Each row was made from one small tree. Brackets hold a mark, then the marks that hang from it, in the order of their numbers. Every link used is in the known rows. Write each row's tree.
Known rows
(q586 (q802 (q72 (q252 q904)))): [1.589,-0.875,1.073,-2.706,-0.028,0.877,-0.414,-2.975,1.351,2.725,-1.082,3.559,2.781,-1.540,1.835,3.226,2.133,-0.467,-0.120,1.497]
(q802 (q72 q586)): [-1.607,-0.708,2.473,-0.123,0.474,2.417,-0.003,-2.797,0.152,1.091,0.703,-0.277,1.678,-1.136,0.491,-1.337,1.747,-0.107,-0.445,-0.535]
(q252 q72 (q904 q763 q802)): [-3.460,0.059,-3.179,3.040,2.030,-3.885,3.118,0.151,-1.552,-3.395,-2.560,-5.298,-2.027,-1.482,-1.419,1.671,-1.107,0.058,0.013,-0.140]
(q802 (q72 (q252 q904) q586)): [-1.456,0.998,-0.828,-1.448,0.132,1.823,-0.161,-3.295,2.630,1.453,2.054,1.070,0.970,-0.773,1.285,1.055,2.185,2.966,0.029,0.849]
(q252 q72 (q586 q802)): [1.742,-3.720,2.059,-1.385,0.557,-2.626,2.626,0.827,-1.772,-1.997,-0.863,-0.754,2.468,-0.344,-1.143,-0.362,0.383,-1.831,0.023,-2.981]
(q252 q72): [-1.710,-1.281,3.045,2.114,1.633,-0.418,3.901,1.721,-0.962,-0.161,0.399,-0.855,2.215,-2.505,-2.050,-0.560,-0.076,-1.588,-0.920,2.108]
(q802 q72): [-1.282,-1.430,3.994,-0.424,0.497,1.616,0.777,-1.567,-0.863,2.312,-0.832,0.024,1.906,-2.301,-1.235,0.011,0.421,-1.288,-1.245,2.046]
(q802 (q72 (q252 (q904 q763)) q586)): [-0.687,2.134,-1.494,-0.821,-0.182,0.130,-0.801,-3.218,3.327,0.680,0.868,0.110,-1.807,0.129,0.907,0.949,2.185,3.068,1.474,-0.915]
(q469 (q904 q802)): [-3.934,0.570,-0.316,0.760,2.659,3.599,0.716,-0.290,-0.963,2.550,-1.576,0.920,-0.197,0.573,0.524,0.112,-2.421,-1.632,-0.575,5.128]
(q469 q586 (q904 q763 (q802 q72))): [0.620,-0.183,-2.904,0.713,0.438,2.995,-0.284,-3.906,1.340,0.893,-2.879,-2.715,-1.339,-0.339,1.386,-0.728,-3.797,-2.107,0.334,-2.505]
(q72 (q252 q802 q904) q586): [-3.489,1.265,-3.344,-0.237,0.743,0.506,1.154,0.257,3.194,-0.728,5.025,0.464,0.808,1.160,1.131,1.176,2.788,3.891,0.801,3.177]
(q763 (q904 q802)): [-1.516,0.090,0.566,1.016,0.731,2.196,-3.068,3.645,-4.134,1.418,-1.126,1.649,-0.795,-1.113,-3.122,-1.210,-1.462,-0.857,-2.175,3.246]
(q802 (q72 q252 q586)): [-0.409,0.629,2.138,-1.024,0.259,2.883,-1.411,-2.598,1.606,3.339,3.238,1.540,1.781,-0.184,1.821,-0.358,3.443,2.374,1.294,0.182]
(q904 (q763 q586) q802): [-0.269,3.465,2.705,1.663,-0.008,-0.704,-3.324,1.892,-2.648,0.860,1.151,-2.607,-1.253,4.677,-1.965,-2.339,-1.292,0.953,0.164,-1.453]
(q252 q802 q904): [-4.640,-1.168,-1.939,0.515,0.861,-1.370,4.028,1.404,0.595,-2.325,0.386,-1.563,0.758,-1.429,-2.194,1.612,-0.459,-0.215,-2.229,5.249]
(q469 (q586 q802)): [3.249,-1.329,3.703,-2.402,1.063,3.893,1.128,-0.003,1.904,1.479,1.175,2.942,3.712,1.053,-1.568,-0.620,-2.392,-1.865,-0.717,-0.632]
(q252 q72 (q904 (q763 q802))): [0.530,0.007,-1.436,3.620,0.067,-4.348,3.736,3.437,-0.737,-4.941,-2.026,-1.834,-2.421,-1.836,-0.630,0.399,-1.425,-1.564,0.204,-0.832]
(q802 (q72 q252)): [-0.140,-0.191,3.689,-1.172,0.194,2.025,-0.599,-1.507,0.636,4.693,1.641,1.809,1.996,-1.422,0.092,0.978,2.104,1.138,0.524,2.863]
(q252 (q586 (q802 q72)) (q904 q763)): [1.712,-1.496,-1.183,-3.676,-0.747,-3.934,0.609,-2.574,0.506,-2.670,-4.870,-1.423,-2.506,0.644,-1.855,1.530,-0.913,-0.509,-0.080,-3.879]

Write each row's tree
[0.276,-1.481,1.403,1.419,1.291,0.275,2.062,-0.467,-0.093,-1.412,0.679,0.640,3.160,-1.075,1.697,-0.833,2.365,-1.907,0.242,-2.332] -> (q252 (q72 (q586 q802)))
[2.423,-1.491,0.588,-1.626,-1.608,-1.288,-0.617,1.385,-1.020,-0.427,1.259,1.173,0.027,0.134,1.359,0.690,0.497,1.410,0.757,-0.437] -> (q763 (q802 (q72 (q252 q586 q904))))
[4.405,0.101,-0.965,1.352,-1.485,2.520,0.319,-0.465,2.258,-0.645,-2.227,0.848,-1.923,-0.456,2.084,-1.978,-4.144,-3.587,0.565,-3.166] -> (q469 q586 (q904 (q763 (q802 q72))))
[3.799,-1.595,1.587,1.872,-2.889,1.027,-3.508,4.195,-4.353,-0.408,-2.135,3.570,-0.228,-3.696,0.219,-2.021,-0.426,-3.593,-2.289,-0.334] -> (q763 (q802 q72) q904)
[0.746,3.555,-1.478,1.315,-1.492,0.930,-4.395,-2.402,-0.009,3.136,-0.760,-0.496,-1.531,2.153,2.927,-0.725,-0.508,0.031,0.731,-1.128] -> (q469 (q904 (q763 q586) (q802 (q72 q252))))
[-4.715,-0.688,-3.829,2.534,2.358,-1.018,3.009,-1.026,-1.307,-3.846,0.481,-4.246,1.292,-1.369,0.673,0.501,0.242,1.158,-0.899,-0.286] -> (q252 (q72 q586) (q904 q802))
[5.910,0.829,2.217,-0.114,-4.612,1.056,-6.117,1.048,-2.858,0.991,-1.872,4.481,2.742,-1.277,-0.851,-2.871,-0.372,-3.726,-4.601,-3.371] -> (q763 (q586 (q802 q72)) q904)
[-2.403,1.777,-2.360,0.269,0.509,-2.274,1.536,1.797,2.908,-0.083,1.917,-0.463,-2.221,0.741,-1.228,2.384,1.215,2.575,1.453,3.976] -> (q72 (q252 q802 (q904 q763)))
[-2.293,0.818,-0.060,0.214,0.793,1.663,-0.180,1.207,2.147,1.461,6.184,0.885,1.568,1.762,1.676,-0.263,4.090,3.184,2.109,2.327] -> (q72 (q252 q802) q586)
[-3.055,1.966,-1.097,1.451,2.225,1.565,0.000,-0.138,-0.232,1.595,-3.106,-0.425,-3.634,1.525,0.121,-0.014,-2.413,-1.530,1.096,2.841] -> (q469 (q904 q763 q802))
[1.836,1.676,-0.275,-2.164,-0.390,-2.725,-0.059,3.854,1.173,-1.119,1.684,1.384,-4.107,3.815,-1.849,0.596,-1.105,3.689,2.560,0.041] -> (q72 (q252 q586 (q904 (q763 q802))))
[-1.524,0.512,-3.055,-1.878,-0.270,-4.140,1.369,1.971,2.296,-1.768,2.055,-2.140,-3.271,2.430,-2.396,1.615,0.492,3.860,1.898,1.219] -> (q72 (q252 q586 q802 (q904 q763)))
[3.308,-1.880,3.249,-1.350,-1.455,-0.189,-1.730,2.032,-1.997,1.319,2.223,1.446,0.990,0.630,1.885,-0.540,1.517,0.889,1.827,-0.924] -> (q763 (q802 (q72 (q252 q586))))
[-2.543,0.741,-2.451,0.273,1.194,4.104,-1.962,-4.061,0.500,3.400,0.224,0.670,0.635,-0.041,4.727,0.394,1.239,0.536,1.158,1.573] -> (q469 (q904 (q802 (q72 q252 q586))))
[3.235,0.905,3.020,1.142,-0.888,-0.919,-1.990,2.069,-0.489,1.658,0.357,1.273,-2.219,0.568,1.760,-0.064,1.707,-0.100,3.081,-1.022] -> (q904 (q763 (q802 (q72 q252))))
[-2.556,-1.397,-4.059,0.652,1.227,-5.911,2.942,0.405,-2.241,-5.253,-2.377,-7.205,-3.192,0.482,-2.836,0.782,-1.902,1.481,0.478,-3.029] -> (q252 q72 q586 (q904 q763 q802))
[3.608,-1.964,-0.373,-1.824,-0.459,4.863,1.010,-4.392,3.065,1.787,-2.827,3.073,3.218,-1.777,2.360,-0.127,-2.923,-4.628,-1.454,-1.589] -> (q469 (q586 (q802 q72)) q904)
[1.063,3.346,-1.257,-1.961,1.011,0.435,-1.069,-0.840,4.332,0.413,1.364,3.734,-1.821,3.346,1.263,1.564,2.116,2.798,2.656,-0.638] -> (q72 (q252 (q904 q763)) (q586 q802))
[5.232,2.258,2.991,-0.170,-3.354,1.601,-5.342,3.913,-2.334,0.810,-0.379,6.009,1.985,1.163,-2.617,-3.360,-1.610,-2.901,-4.322,-1.261] -> (q763 (q586 q802) q904)
[4.821,2.086,3.883,2.332,-3.430,-1.734,-3.461,2.605,-2.243,-0.816,0.277,-0.193,-0.962,2.062,0.697,-3.149,-0.384,-1.644,-0.042,-4.502] -> (q904 (q763 q586 (q802 q72)))
[-2.957,-4.187,-3.517,-1.805,-1.341,-3.945,2.897,-1.572,-0.696,-4.033,-0.959,-5.009,0.579,-2.049,-1.620,1.304,0.145,0.336,-2.159,-0.140] -> (q252 q586 (q802 q72) q904)
[-3.433,-2.943,-3.163,-0.036,1.537,-3.996,3.700,0.263,-2.947,-4.384,-0.873,-5.741,0.231,-0.587,-2.446,0.833,-1.776,1.352,-1.123,-0.753] -> (q252 q72 q586 (q904 q802))
